Each row was made from one small tree. The marks that hang from a mark follow it in brackets, in alphabetical order. Every link used is in the known rows. Write each row's tree.
Known rows
fama[ginu zefemu]: [ 11.9 -52.5  -7.1  21.4 -20.2  -1.3  14.6  -5.8  41.8  22.0 -18.8 -10.9
  -3.9  -6.8   9.4  -5.0  -1.6  -7.1  -6.4 -11.4  25.1   7.9 -14.9  -2.1]
fama[bavis[sonem] zefemu]: [ 13.0  -2.1  -1.4  11.3 -27.3 -12.6  12.7   6.5  29.3  31.9 -40.3 -16.4
  -4.8 -18.6  11.8  -1.2   3.1  -0.2 -14.3   1.1  -6.1  10.6  17.5   7.5]
bavis[ginu[fama[simel]] sonem]: [ 19.8   8.5   5.7 -30.8 -21.3 -16.0  31.8  21.7  47.8  16.5 -28.7 -36.3
  -1.5   9.2   2.0 -11.7 -22.9  -0.2  -6.9  -1.4 -22.1  14.8  15.7  20.4]
sonem[bavis[ginu[fama]]]: [ 20.9   1.4 -18.0 -20.5 -17.7 -14.4   2.4  28.0  31.1  11.3 -15.2 -36.7
  -1.0  13.0   5.6 -17.9  -1.7  -9.8   3.4   2.4 -26.5  27.5   5.1  11.2]
simel[fama[bavis[sonem]] zefemu]: [ 20.5   0.6 -17.0   2.5 -27.4 -26.0  16.8 -29.7  20.3  30.2 -25.2   1.4
  -9.7 -12.2  16.5  -6.0  -7.2   4.8  -7.3  -8.8 -36.0  10.0  23.8  26.4]
bavis[ginu]: [ 11.5 -30.6 -19.9 -13.6 -14.8 -13.6   8.3  19.2  33.6  11.7  -7.8 -29.7
 -11.3   9.4  -8.7 -15.9   0.2   5.0  -3.6 -12.5 -19.7  11.4  14.5   2.9]
zefemu[fama[bavis[sonem] ginu simel]]: [  1.7   1.4  -8.3  40.8 -22.0 -13.1  16.2   6.0  35.4  22.5 -43.8  -6.6
  -1.4   2.5   7.9 -18.9 -23.7   2.3 -23.9   5.6  22.9   1.8 -12.4  17.0]
simel[fama[ginu[bavis]] zefemu]: [ 20.8 -49.8 -17.6  23.8 -20.6  -9.3   4.4 -48.4  32.5   9.6  -2.3  17.5
 -14.9   6.4  13.5 -12.9  -6.9   4.5  15.5 -18.8 -11.6  11.8 -29.6   5.1]
sonem[bavis[ginu[fama[simel zefemu]]]]: [ 14.2  -8.5   2.2 -13.8 -20.4 -18.0  16.4  23.9  57.9  26.8 -34.3 -21.5
   6.9   0.0   8.9 -14.2 -12.2 -16.7  -1.7  16.3  -6.1  20.2  -2.6   6.4]
zefemu[fama[ginu[bavis] simel]]: [  4.8 -33.6  -3.0  43.7 -17.8  -3.9   6.6  -3.4  44.0   0.6 -21.9   6.7
  -6.4  14.4  -2.2 -22.4 -12.9   1.9   0.3   1.4  27.7   1.9 -46.4  -9.9]
ginu[bavis[sonem] fama[simel[zefemu]]]: [ 23.4   7.2  14.0 -18.3 -26.8 -17.5  21.2 -16.2  51.2  12.5 -26.5   1.0
 -13.8   8.3   6.3  -8.8 -12.7  -2.0   5.8   3.9 -26.0  14.3 -12.9  14.5]
bavis[ginu sonem]: [ 15.4 -13.6 -19.4 -25.1 -20.7 -16.6   4.2  24.1  35.5  10.3 -19.6 -49.5
 -14.0  -3.7  -1.1 -18.1  -5.3  11.5  -8.4 -16.9 -28.2   8.7  28.3  14.8]
bavis[ginu[fama[zefemu]] sonem]: [ 19.4 -14.5  -2.1 -25.2 -30.4 -13.9  23.0  16.6  46.3  25.5 -31.6 -51.7
  -5.0  -7.3  14.3  -5.7  -3.5   1.3  -0.1 -10.7 -24.8  17.0  10.0  24.2]
simel[fama[bavis[sonem] ginu zefemu]]: [ 14.0 -21.9  -7.5  39.4 -27.6  -4.4  20.9 -23.6  26.0  35.0 -35.5  -8.9
   4.3 -18.4  28.3  -3.9 -16.2   0.1 -10.1 -10.1   7.8  11.4   2.7  17.9]
sonem[bavis[ginu[fama[simel]]]]: [ 16.3   7.5  -3.3 -18.0 -13.8 -14.8  14.4  27.2  45.8  14.5 -23.2 -21.7
   4.3  16.4   0.7 -19.6 -15.6 -13.0  -1.9  14.0 -14.3  22.7   2.9   6.2]
ginu[fama]: [ 30.1  -5.2   6.7  -7.0 -19.2  -5.1  32.1   0.1  24.7   6.3 -10.9 -15.1
   1.7  11.6   0.3   2.5   1.2 -10.9   1.7  -1.6 -10.0  18.9  -4.3   2.3]
simel[fama]: [ 26.1 -27.9  -4.0   8.6 -17.8  -8.7  26.1 -20.5  17.5   5.8  -7.9  -7.1
   6.7  -6.0   1.9  -2.0  -5.0  -1.2  -0.5 -10.5 -13.5   7.9   8.3  -2.3]
ginu[fama[simel]]: [ 23.7   0.0  20.3  -5.8 -15.9  -6.9  42.7   0.8  37.1  10.5 -18.3  -0.2
   8.8  13.2  -5.5  -0.5 -11.0 -15.0  -3.9  10.5   1.4  15.4  -6.0   1.5]
zefemu[fama]: [ 13.9 -23.8 -14.4  15.6 -24.2 -15.8  13.3   6.2  24.5   4.1 -17.9 -18.1
  -3.9  -3.1  -6.6 -11.5   5.1   1.7  -8.0  -4.5  -0.5   0.4  -9.8  -0.8]
zefemu[fama[bavis ginu simel]]: [ -0.4 -13.8  -7.9  52.1 -13.7 -11.1  19.6   2.3  31.9  24.1 -30.2  13.9
   0.8  13.7  -1.0 -17.5 -16.9  -5.0 -18.0  10.0  32.4   4.8 -25.2   6.4]
zefemu[fama[bavis[sonem]]]: [  8.9  10.4 -15.1  22.5 -28.6 -17.2   7.6  12.0  16.5  16.3 -37.1 -22.4
  -6.8  -7.8   6.2 -13.2   1.8   5.4 -17.7  -0.3  -9.3   5.2   6.7  15.8]
fama[bavis[sonem] ginu simel zefemu]: [  2.9 -11.8   6.0  31.3 -20.4  -7.6  19.6   1.3  48.4  39.9 -46.6  -0.1
   0.4  -9.3  13.6  -9.0 -22.5  -3.8 -22.6   6.7  26.7   6.9   0.9  10.0]

Write each row's tree
[ 17.5 -32.7  -1.5 -13.6 -22.5 -12.5  25.3  12.8  41.4  27.6 -19.2 -30.0
  -2.2   3.8   8.2  -4.5   1.9  -6.0   6.5  -6.3 -14.3  21.0  -3.1  11.9]	bavis[ginu[fama[zefemu]]]
[  7.6   5.5  -0.2  26.2 -14.1  -6.5  21.6   5.8  36.7  27.4 -34.4  -1.5
  -1.0   5.6   5.5 -12.7 -26.3  -2.7 -23.0   4.8  18.4   9.2   6.9   9.9]	fama[bavis[sonem] ginu simel]
[ 15.4 -18.4  -8.5  17.3 -20.8   4.2  -3.4  -1.7  34.7  -0.1 -18.3 -21.4
 -14.0   4.7   7.5 -16.7  -8.4   9.5   1.1 -16.7   1.9  12.0 -13.8   0.8]	fama[ginu[bavis[sonem]]]
[ 15.9 -15.8 -12.0 -15.3 -24.0 -14.1   4.7  25.0  41.7  24.7 -26.9 -36.5
   0.2  -2.7  14.4 -13.2   2.4 -12.0   4.8   2.9 -17.7  25.6  -1.4   9.1]	sonem[bavis[ginu[fama[zefemu]]]]
[ 19.9  -2.1  31.1  -2.5 -28.9  -5.3  26.5  -2.7  53.2  14.6 -40.5 -14.1
   0.5  -5.8  10.9  -1.3  -8.2  -5.6   5.0   8.4  -4.0  16.1 -15.6   0.8]	ginu[bavis[sonem] fama[simel zefemu]]
[ 25.1   3.0  -7.5 -32.3 -24.1 -12.5  22.5  21.4  32.0  11.9 -20.0 -52.2
  -8.6   8.5   7.7 -12.0  -7.1   3.1  -2.6 -13.4 -33.8  20.1  16.9  25.3]	bavis[ginu[fama] sonem]
[ 14.0  -8.4  12.2 -24.6 -27.3 -18.6  32.3  18.3  60.2  28.2 -40.0 -37.2
   0.0  -6.4  10.3  -7.9 -16.2  -2.3  -6.2   0.8 -10.5  11.4   9.4  20.8]	bavis[ginu[fama[simel zefemu]] sonem]
[  8.2 -15.7  -7.7  28.7 -24.9  -4.3   9.8   0.3  34.6  36.7 -38.2 -15.6
  -5.2 -12.5  18.1  -6.2  -7.7  -0.5 -16.3  -6.1  15.1  12.7   1.6  13.7]	fama[bavis[sonem] ginu zefemu]
[ 14.2  -9.5 -32.6 -10.4 -24.4 -32.0   8.2 -14.1  29.1  35.1 -22.6 -15.9
 -16.5  -5.5  16.7 -15.9 -13.3  12.7  -3.9 -16.3 -48.7  12.8  30.1  36.7]	simel[fama[bavis[ginu sonem]] zefemu]
[ -2.3  -7.1  -1.6  -1.0 -20.9 -20.8  16.0  23.2  51.9  42.7 -46.5 -19.3
  -5.2  -8.2   5.3 -13.5 -15.8   4.2 -17.3   7.4  -8.2   8.5  22.4  14.7]	fama[bavis[ginu sonem] simel zefemu]
[ 13.9   0.3  25.6  18.6 -18.1  -8.8  43.2  -0.4  39.7  38.7 -36.2  13.9
  10.5   5.3   7.9   5.6  -9.7 -19.2  -5.3  22.4  10.7  20.6  -7.6   2.8]	ginu[fama[bavis simel zefemu]]
[ 22.6 -25.8  17.8   9.2 -25.8   1.5  18.6  -8.2  35.5  11.6 -19.9  -6.8
  -2.5   3.4  10.9   2.5  10.1  -7.0  16.9   1.0  -6.0  22.7 -30.5  -7.0]	ginu[bavis fama[zefemu]]
[  6.6   3.2 -27.5   9.6 -31.8 -33.2   3.6  -4.2  26.0  27.6 -35.4  -9.3
 -18.3 -11.0   8.6 -14.9   3.0   7.1 -15.4  -3.2 -20.8   1.8   3.6  27.7]	simel[zefemu[fama[bavis[sonem]]]]
[ 24.3  14.3  26.5  -6.6 -22.5  -2.1  27.0   0.3  41.5   1.5 -28.8 -11.8
  -1.4  10.9   1.6  -6.5 -13.3  -1.5   4.1   7.1 -13.1  17.3  -8.1   0.5]	ginu[bavis[sonem] fama[simel]]
[  1.7 -28.0   6.2  42.0 -13.7  -4.2  24.9  -2.4  46.8  38.9 -35.1  19.5
   2.6   2.4   6.8  -5.3 -17.2 -12.5 -15.3  10.4  36.8  10.6 -13.4  -1.1]	fama[bavis ginu simel zefemu]
[  1.5 -14.5 -16.9  -7.1 -11.3 -31.1  13.1   5.3  46.6  41.2 -20.7  11.5
 -16.3  15.8  -5.0 -19.5 -13.2   1.8  -9.3   7.0 -21.2  11.7  12.6  17.5]	fama[bavis[ginu] simel[zefemu]]
[ 17.9 -58.3  -1.3  38.3 -23.0   4.5  10.0 -35.4  33.3  12.7 -15.2   2.9
  -1.0  -6.4  16.1  -5.5  -7.8   0.7  14.1 -13.9  10.8  12.3 -32.9  -8.7]	simel[fama[ginu[bavis] zefemu]]
[  4.2 -19.1 -22.7  51.0 -18.3  -8.5   7.6   2.9  19.1  20.3 -22.7   0.7
  -3.7  10.2   6.0 -15.0  -3.0  -1.3 -11.6  -2.7  21.3   9.3 -25.0   9.0]	zefemu[fama[bavis ginu]]
[  9.5 -23.4 -17.3  33.0 -28.9  -3.0  -6.0   1.9  31.7  -4.6 -27.1 -26.9
 -14.8  -1.3   9.8 -22.0  -4.2  13.6  -0.3 -14.3   5.3   3.1 -32.3   5.1]	zefemu[fama[ginu[bavis[sonem]]]]
[  3.3 -32.2  -6.4  34.0 -18.8 -10.6  21.4   0.3  43.1   8.1 -24.1  -0.9
   0.9   6.2  -4.3 -18.6 -17.7  -3.0 -14.0   0.5  33.6  -3.5 -28.6   1.1]	zefemu[fama[ginu simel]]
[  9.9 -22.2  -5.7   5.2 -21.5 -14.3   3.0 -16.1  56.8  13.3 -22.8   5.0
 -21.8   3.1   5.7 -20.6 -18.5   7.1  -1.8  -5.3   0.7   4.5 -19.0  10.1]	fama[ginu[bavis[sonem]] simel[zefemu]]
[ 22.0 -44.5  -7.5  36.9 -15.9   4.9   9.3 -30.7  25.6  -2.5  -3.6   2.8
  -2.3   9.5   9.0  -9.8  -9.4   4.4  13.5 -16.4   0.9  14.6 -27.2  -9.1]	simel[fama[ginu[bavis]]]
[  7.2 -11.9 -26.6  22.1 -24.9 -31.0   5.5  -7.8  23.9  28.7 -23.5  11.5
 -15.2   0.4   2.0 -13.3   9.1   1.0  -8.6   2.2 -13.2   6.4 -10.6  15.4]	simel[zefemu[fama[bavis]]]
[ 24.2  29.9   5.7   1.3 -23.5  -6.5  27.4   8.1  16.4  20.9 -30.7 -19.8
  -0.3   8.8  12.0   0.2  -4.4  -5.6  -8.5   2.3 -18.8  25.3  12.3  18.7]	ginu[fama[bavis[sonem]]]
[  6.9  -6.3  -3.3   7.4 -13.6 -27.5  21.1  -9.3  39.2  33.7 -22.3  29.1
 -10.6   9.2  -5.5  -8.6  -8.8  -6.7 -12.9  12.9  -6.1   8.6   5.8   6.6]	fama[bavis simel[zefemu]]
[ 18.7 -18.3  26.9  -1.8 -21.1  -9.5  45.0  -2.8  49.5  24.3 -28.8  -1.0
  10.4  -2.9   3.2   4.7  -9.0 -19.0  -3.4  12.4  11.0  12.2 -10.6  -1.0]	ginu[fama[simel zefemu]]
[ 18.2 -57.0  -5.1  30.4 -22.1  -0.8  24.3 -29.8  34.4  23.3 -15.8  -4.3
   6.6 -16.3  16.4  -2.0 -11.1  -4.7   0.0 -15.2  17.8   5.7 -15.2   1.2]	simel[fama[ginu zefemu]]
[ 20.6  36.0  19.8   0.2 -20.1  -9.7  37.5   7.6  31.4  22.8 -38.6  -5.9
   4.8  10.3   5.9  -1.2 -18.1  -9.6 -13.8  14.9  -8.2  19.3  11.5  15.9]	ginu[fama[bavis[sonem] simel]]
[ 10.9   2.3 -14.6  25.6 -18.4  -1.8   8.5   6.8  22.2  23.4 -28.3 -13.5
  -8.4   4.0  10.5 -12.4 -12.1   1.6 -16.2  -7.5   5.8  14.3   7.4  16.0]	fama[bavis[sonem] ginu]
[  6.1 -49.1  12.5  34.6 -15.8   1.6  11.8  -9.7  57.2  16.0 -24.3  11.4
  -2.9   2.2   3.1 -10.8 -12.3  -3.3   2.6   3.1  32.2   8.2 -35.2 -18.1]	fama[ginu[bavis] simel zefemu]
[  5.1 -14.7  15.4  24.6 -16.1 -13.5  26.4   1.3  40.8  36.9 -36.7  18.0
   7.0  -3.3  -2.5  -2.6  -6.5 -10.3 -14.7  17.3  15.5   9.5   3.6  -6.7]	fama[bavis simel zefemu]
[  0.4  -4.6 -41.0  -4.0 -28.8 -39.5  -4.6  11.9  33.9  34.5 -34.9 -25.0
 -25.0  -3.1   9.3 -25.8  -0.9  15.4 -10.9  -9.9 -36.6   5.1   8.2  38.4]	simel[zefemu[fama[bavis[ginu sonem]]]]
[ 20.6  13.2  11.3   4.4 -29.5  -7.6  27.5   3.2  26.8  33.2 -41.9 -18.4
   1.9  -9.0  19.5   4.7   0.7  -8.5  -6.8   6.0 -11.7  22.7   7.2  17.9]	ginu[fama[bavis[sonem] zefemu]]
[ 16.5  -0.9  -4.3 -43.8 -23.8 -31.6  28.3   5.5  57.4  26.2 -25.9 -24.3
 -14.5   6.4   5.7 -14.9 -18.8   1.4  -5.1  -3.1 -33.1  10.8  14.0  34.0]	bavis[ginu[fama[simel[zefemu]]] sonem]
[  2.0   1.5 -17.2 -17.8 -19.0 -34.7  10.7   9.5  50.2  39.8 -32.9  -6.1
 -20.4   4.3   1.9 -20.3 -16.6   7.6 -15.7   1.3 -29.3   8.4  27.0  29.0]	fama[bavis[ginu sonem] simel[zefemu]]
[ 15.6   9.4   8.9   0.5 -15.7 -22.9  36.9 -12.9  36.4  36.0 -22.3  26.7
  -3.6  19.0   2.3  -0.8  -9.7 -15.7  -5.5  16.7 -11.7  21.0  -4.7  18.0]	ginu[fama[bavis simel[zefemu]]]
